Every row comes from one small tree of marks. The marks that hang from a mark follow it in brackets, in alphabetical order. Every link used is in the known rows. Which tree was each row made from?
Known rows
nofar[gedi zinun[kozi palog rekav]]: [-32 -40 5 6 13 23 61 -11 -15 39 -39 -28 44 -9 39 27 8 -41 -45 31 -29 5 17 -3]
zinun[kozi mifi nofar palog rekav]: [-49 -53 12 38 -27 37 29 -22 -16 27 -48 -24 45 -14 22 26 1 -19 -30 36 -49 9 19 3]
nofar[gedi[pabe] zinun[mifi palog]]: [-51 -21 -3 -6 7 15 42 -23 -43 44 -23 -31 44 -20 6 28 -7 -25 -15 19 -5 10 44 1]
nofar[gedi zinun[mifi palog]]: [-34 -9 12 -1 -2 23 37 -4 -44 39 -14 -22 53 -8 13 15 -3 -36 -23 21 -23 17 28 11]
zinun[mifi rekav]: [-23 -21 11 33 -1 3 14 9 -9 3 -5 -5 30 -18 -29 5 2 -7 -10 14 -43 6 30 -5]
keliz[pabe]: [-5 -13 -3 -16 1 3 10 -15 -13 3 4 -19 11 -7 -15 2 4 6 -1 4 11 1 15 -13]
rekav[zinun[kozi palog]]: [-20 -21 -18 -4 -36 25 1 -7 -5 7 -18 -24 27 -5 48 21 4 -18 -2 14 -12 -12 -17 -10]
zinun[mifi nofar palog]: [-29 -15 10 23 -29 29 11 -24 -27 26 -28 -13 34 -7 15 18 -9 -15 -13 24 -24 12 12 16]
zinun[kozi mifi nofar rekav]: [-36 -50 14 33 -15 36 15 -17 -11 19 -31 -18 20 -12 2 24 4 2 -19 22 -49 4 12 -2]
rekav[zinun]: [5 7 -12 -6 -19 10 -8 0 4 -7 8 -10 0 -2 12 6 4 1 18 -1 -6 -20 -17 -11]
gedi[pabe[keliz]]: [-19 11 -17 -17 -8 -13 6 -13 20 6 -20 -1 -7 -17 -9 14 5 12 18 22 12 9 21 -3]
nofar[gedi[pabe[keliz]] zinun]: [-24 12 -10 -30 8 1 37 -21 3 31 -22 -14 1 -14 4 19 6 -6 5 29 11 11 26 0]
mifi[zinun[nofar palog]]: [-16 -4 -2 2 -30 18 18 -32 -8 25 -35 -26 -1 3 34 21 -11 -36 -9 19 -13 -3 -3 4]
nofar[zinun[palog rekav]]: [-32 -20 7 15 11 17 52 -5 -15 17 -24 -28 37 -19 12 7 -1 -31 -24 29 -19 8 15 3]
nofar[gedi zinun[mifi rekav]]: [-28 -23 18 15 19 16 46 1 -27 30 -5 -17 40 -14 -17 11 5 -21 -23 18 -43 7 33 -1]
rekav[zinun[mifi nofar[gedi] palog]]: [-24 -11 4 7 -40 38 19 -29 -17 37 -26 -14 39 2 38 31 -2 -25 -10 28 -38 -9 8 0]
zinun[nofar[gedi[pabe]] palog rekav]: [-40 -37 2 14 7 12 67 -54 10 44 -55 -15 18 -11 27 37 -4 -21 -34 38 -17 -6 36 -11]
mifi[zinun[kozi nofar palog rekav]]: [-33 -41 -2 20 -26 28 34 -32 1 28 -57 -38 10 -4 41 35 -4 -39 -29 29 -40 -5 2 -7]
mifi[zinun[kozi palog rekav]]: [-31 -37 -8 16 -14 7 30 -7 1 13 -40 -32 20 -9 28 29 -1 -44 -24 19 -35 -4 11 -14]
nofar[gedi]: [6 1 5 -8 8 -2 17 -8 3 16 -5 7 5 7 10 10 2 -12 -14 4 -6 0 11 -4]
fabut[palog]: [-4 -6 -4 -9 9 11 -3 13 -4 7 -4 -9 9 4 18 -2 0 -21 -16 10 4 12 2 -4]

Write each row's tree
[-27 -15 -17 -13 -23 24 35 -58 3 39 -39 -22 10 -2 47 38 -3 -15 -5 26 2 -22 5 -12]
rekav[zinun[nofar[gedi[pabe]] palog]]
[-25 -28 -6 9 -45 51 -15 -18 -18 14 -11 -26 10 -4 21 26 4 8 10 9 -34 -14 -18 -4]
rekav[zinun[kozi mifi nofar]]
[-46 -47 4 36 -16 17 24 3 -19 15 -31 -22 54 -19 5 20 1 -24 -29 27 -47 9 30 -4]
zinun[kozi mifi palog rekav]
[-31 -49 18 25 -6 35 30 -22 -6 36 -36 -10 27 -2 12 33 6 -11 -35 26 -56 2 22 -6]
zinun[kozi mifi nofar[gedi] rekav]
[-42 -44 8 24 6 30 21 7 -30 15 -13 -32 33 -20 -10 15 5 -9 -15 13 -43 7 15 0]
nofar[zinun[kozi mifi rekav]]
[5 -1 1 -11 -21 29 13 -32 10 24 -11 -6 -5 11 37 21 4 -5 -1 11 -16 -21 -17 -8]
rekav[zinun[nofar[gedi]]]
[-30 -41 -1 23 -5 11 31 -4 5 11 -37 -17 33 -13 27 17 3 -26 -32 27 -26 5 12 -6]
zinun[kozi palog rekav]
[-39 -30 17 39 -21 25 34 -19 -13 26 -34 -17 40 -15 6 17 -4 -20 -26 36 -47 10 25 6]
zinun[mifi nofar palog rekav]
[-41 -39 2 14 6 28 45 -6 -16 21 -33 -36 37 -17 27 17 3 -31 -31 29 -23 6 7 0]
nofar[zinun[kozi palog rekav]]
[-20 -31 -7 12 -6 6 14 0 6 4 -22 -26 -2 -6 7 24 2 -23 -12 6 -36 -10 5 -19]
mifi[zinun[kozi rekav]]
[-34 -27 -13 11 -43 32 -9 1 -24 9 -14 -27 44 -13 30 24 2 -17 -1 12 -30 -6 -2 -6]
rekav[zinun[kozi mifi palog]]
[-26 -10 0 0 -3 1 51 -44 38 35 -52 -1 -3 -13 5 31 8 3 -11 49 -19 3 34 -9]
zinun[nofar[gedi[pabe[keliz]]] rekav]
[-8 -23 -11 -3 -34 43 -7 -27 5 9 -15 -22 -9 5 41 23 5 7 7 8 -14 -20 -34 -9]
rekav[zinun[kozi nofar]]
[-21 -21 -12 6 -32 29 -22 6 -16 0 3 -20 22 -8 10 18 5 3 15 0 -33 -12 -9 -12]
rekav[zinun[kozi mifi]]
[-44 -28 2 6 -12 19 32 -49 -22 48 -40 -15 29 -9 14 37 -9 -16 -21 27 -13 4 38 2]
zinun[mifi nofar[gedi[pabe]] palog]
[-21 -39 0 15 -15 26 20 -24 7 18 -40 -33 -12 -1 19 31 -2 -22 -15 14 -40 -12 -7 -12]
mifi[zinun[kozi nofar rekav]]
[-18 -3 5 -12 8 15 44 -13 -22 37 -19 -18 33 0 32 11 -1 -36 -28 20 -2 9 11 10]
nofar[gedi zinun[palog]]
[-31 -24 3 -1 -4 18 20 -43 -18 40 -26 -10 7 -6 -4 32 -5 6 -7 13 -13 -3 32 -2]
zinun[mifi nofar[gedi[pabe]]]
[-19 -26 -8 -7 -38 43 24 -39 3 36 -39 -21 21 10 73 37 5 -25 -20 25 -22 -15 -18 -6]
rekav[zinun[kozi nofar[gedi] palog]]
[-8 -2 -2 -5 -31 31 27 -38 6 33 -31 -12 21 9 59 26 1 -25 -14 27 -16 -15 -9 -4]
rekav[zinun[nofar[gedi] palog]]
